Each row was made from one small tree. The marks that hang from a mark follow it in brackets, in alphabetical order. Every link used is in the known rows. Write each row's tree.
Known rows
Q(B(Y) S(C G) Z): [ 0.059 -0.147 -2.707 -4.720  0.602 -2.349 -4.783  2.033 -1.107  1.097
  1.954 -2.214  2.477  0.929  2.195 -1.244 -1.187  2.072  2.230]
B(Y): [ 1.090  0.754  0.880 -0.281 -0.520 -1.142 -2.288  2.381 -1.197 -0.784
  0.939 -0.877 -0.211  1.788  3.011 -0.591 -1.497  0.647  3.826]
M(S(B(Y(Z)) C G)): [ 0.428 -0.027  1.517  0.111  0.196  0.172 -1.652  5.467  1.635 -1.825
  3.144  0.064  0.432  0.706  1.013 -0.490 -0.319  1.175 -0.175]
S(B C Y): [ 0.954 -0.960  1.170  0.845 -1.160 -0.213 -1.638  5.190 -0.210 -2.318
  0.509 -1.594 -0.401  3.247 -2.894  0.188 -0.484 -1.325  1.562]
M(S): [-0.056  0.307  0.586 -2.476 -0.504 -0.301 -2.727 -0.740  1.060 -0.841
  0.625  0.068 -0.985  2.173 -0.224 -0.316 -3.018  1.048  1.299]
Q(S): [-0.127  0.208 -0.524 -2.537 -0.205 -0.985 -2.692  0.231 -1.818 -0.993
  1.367 -0.094 -0.117  1.900  0.125  0.046 -3.071  2.853  3.682]
S(C G): [ 0.359  0.736  2.526  0.312  0.071 -0.257 -4.020  1.012 -0.407  0.395
  1.300 -3.490  0.411  1.922  0.315  0.456 -1.368  0.595  0.797]
M(S(B(Y) C)): [ 0.873 -0.453  0.655  0.404 -0.721 -0.060 -2.171  3.486  1.916 -2.693
  0.580 -0.019 -1.606  1.783  0.823 -1.282 -0.862 -0.081  1.106]
M(S(Y)): [ 0.169 -0.414  0.387 -3.442 -0.803 -0.182 -1.995  0.806  0.891 -0.810
 -0.082  0.763 -1.256  2.746 -2.364  0.532 -2.475 -0.194  0.895]
Q(B(Y)): [ 0.355  0.226 -0.611 -2.140 -0.501 -1.409 -3.749  1.850 -0.453 -0.287
  2.920 -1.686  0.319  1.434  2.808 -1.815 -1.463  1.566  3.852]
M(S(Y(B))): [ 0.880 -1.058  2.332 -3.254 -0.737 -0.221 -2.026  2.245  1.504 -2.361
 -1.262  1.476 -1.823  2.268 -2.615 -0.346 -2.001 -0.580  1.271]
Z(Y(B)): [-0.463 -0.263  2.669 -0.958 -0.205 -0.788 -3.991  0.867 -0.149 -2.276
  0.615 -0.029 -1.227  0.520 -0.616 -1.790 -2.140 -0.868  3.408]
M(S(C G Y(B Z))): [ 0.470 -0.892  3.111 -1.513  0.274  0.410 -2.830  5.462  1.230 -0.575
  1.358  0.579 -0.086  1.925 -2.961  0.261 -0.771  0.199 -0.569]
M(S(B C G Y(Z))): [-0.062 -0.792  1.521 -1.103 -0.077  0.630 -1.147  5.624  1.374 -1.616
  3.060  0.215  0.643  1.797 -3.146  0.595 -0.585  0.398 -1.334]
M(S(B Y)): [ 0.343 -0.774  0.681 -2.772 -0.977 -0.089 -0.466  2.574  1.710 -3.660
  0.249  1.184 -1.037  2.231 -2.830  0.320 -1.854 -0.331  0.585]
Q(B(Y) S(C) Z): [ 0.298 -0.453 -4.094 -4.013  0.114 -2.488 -4.904  2.245 -1.538  1.546
  1.801 -1.548  1.779  1.989  2.047 -2.115 -1.465  1.683  3.671]
B(Y(Z)): [ 0.769  0.934  0.148  0.279 -0.141 -1.093 -1.913  5.227 -2.138  0.517
  3.570  0.155  1.045  1.704  3.125 -0.982 -1.014  1.722  3.915]
Y(B Z): [ 0.814  0.244  2.773 -0.102 -0.115 -0.761 -2.221  5.206 -1.306 -1.016
  2.865  0.430  0.749  1.603  0.338 -1.480 -1.341  1.368  3.644]

Write each row's tree
[ 0.232  0.407 -0.592 -4.355  0.303 -2.003 -0.973  1.281 -0.988 -3.256
  0.789 -0.678  2.539  0.543 -0.192  0.497 -2.099  1.539  1.811]  Q(S(B G) Z)
[-0.984 -0.329 -1.204 -3.019  0.676 -1.550 -3.327  1.243 -0.702 -1.823
  1.433 -1.048  1.908  0.136 -1.495 -0.596 -1.747  0.026  1.195]  Q(S(B C G) Z(Y))
[ 0.781 -1.106  3.755 -2.115 -0.110  0.357 -3.174  2.997  2.164 -1.591
 -1.073 -0.340 -1.589  1.917 -3.005  0.470 -1.023 -0.795 -0.641]  M(S(C G Y(B)))
[ 0.008  0.244  2.232 -2.614 -0.214  0.080 -1.113  0.388  2.383 -3.956
  1.264 -0.311 -0.268  0.379 -0.472  0.351 -2.086  1.119 -0.332]  M(S(B G))
[-0.008 -0.123  1.781 -3.967 -0.201  0.023 -1.847  0.448  1.289 -1.295
  0.135  0.111 -0.495  1.750 -2.057  1.553 -2.182  0.370 -0.454]  M(S(G Y))
[ 0.959 -1.375  2.390 -1.464 -0.717  0.140 -3.321  3.160  1.608 -1.241
 -1.498  0.388 -2.200  3.061 -3.040 -0.433 -1.313 -1.196  0.701]  M(S(C Y(B)))
[-0.029  0.226 -2.555 -6.360  0.672 -2.659 -3.489  0.988 -1.188 -0.040
  2.093 -1.208  2.764  0.202  2.631 -0.851 -1.791  2.703  2.896]  Q(B(Y) S(G) Z)
[ 0.359 -0.825  2.034 -1.703 -0.382  0.492 -1.544  2.982  2.315 -2.928
  0.405 -0.666 -0.654  1.858 -3.191  0.962 -0.955 -0.557 -1.353]  M(S(B C G Y))
[ 0.939  0.003 -0.753 -2.163  0.394 -1.951 -1.890  3.759 -0.976 -2.007
  0.407 -1.112  2.110  0.808  1.384 -0.208 -0.649  0.845  1.731]  Q(S(B(Y) C G) Z)
[-1.882 -0.352 -3.085 -5.600  0.912 -1.864 -6.217 -0.686 -0.634  1.450
  3.104 -2.260  2.257  0.326 -0.930 -1.443 -2.300  1.330  1.569]  Q(B S(C G) Z(Y))
[ 0.617 -0.735 -2.572 -3.632 -0.316 -1.937 -3.221  2.615 -2.429  1.245
 -0.783 -0.719  1.096  3.617 -2.456  0.212 -1.943 -0.207  2.444]  Q(S(C Y) Z)
[-0.258 -0.284  1.022 -1.794  0.202  0.505 -2.748  4.055  0.632  1.254
  2.583 -0.178  0.521  2.431 -2.584  0.910 -1.267  0.682 -0.839]  M(S(C G Y(Z)))
[ 0.841 -0.637  3.921  0.103  0.208 -0.006 -2.749  7.208 -0.807 -0.075
  1.940 -1.006  1.130  2.049 -2.365  0.403  0.061  0.054  0.982]  S(C G Y(B Z))
[-1.214  0.228 -3.206 -5.041 -0.101 -2.285 -5.081 -1.276 -0.562  1.020
  2.637 -1.905  1.983  1.075 -0.100 -2.541 -2.531 -0.625  2.687]  Q(B Z(Y))
[ 0.595 -0.659  3.681 -3.813 -0.157 -0.045 -1.831  1.824  2.011 -2.751
 -0.952  0.718 -1.337  1.171 -2.414  0.840 -1.776 -0.171 -0.087]  M(S(G Y(B)))
[ 1.113  0.132  2.727  1.650 -0.120 -0.401 -1.923  4.519  0.317 -3.024
  1.308 -2.447  0.352  0.766  2.071 -0.042  0.202  0.174  1.163]  S(B(Y) C G)
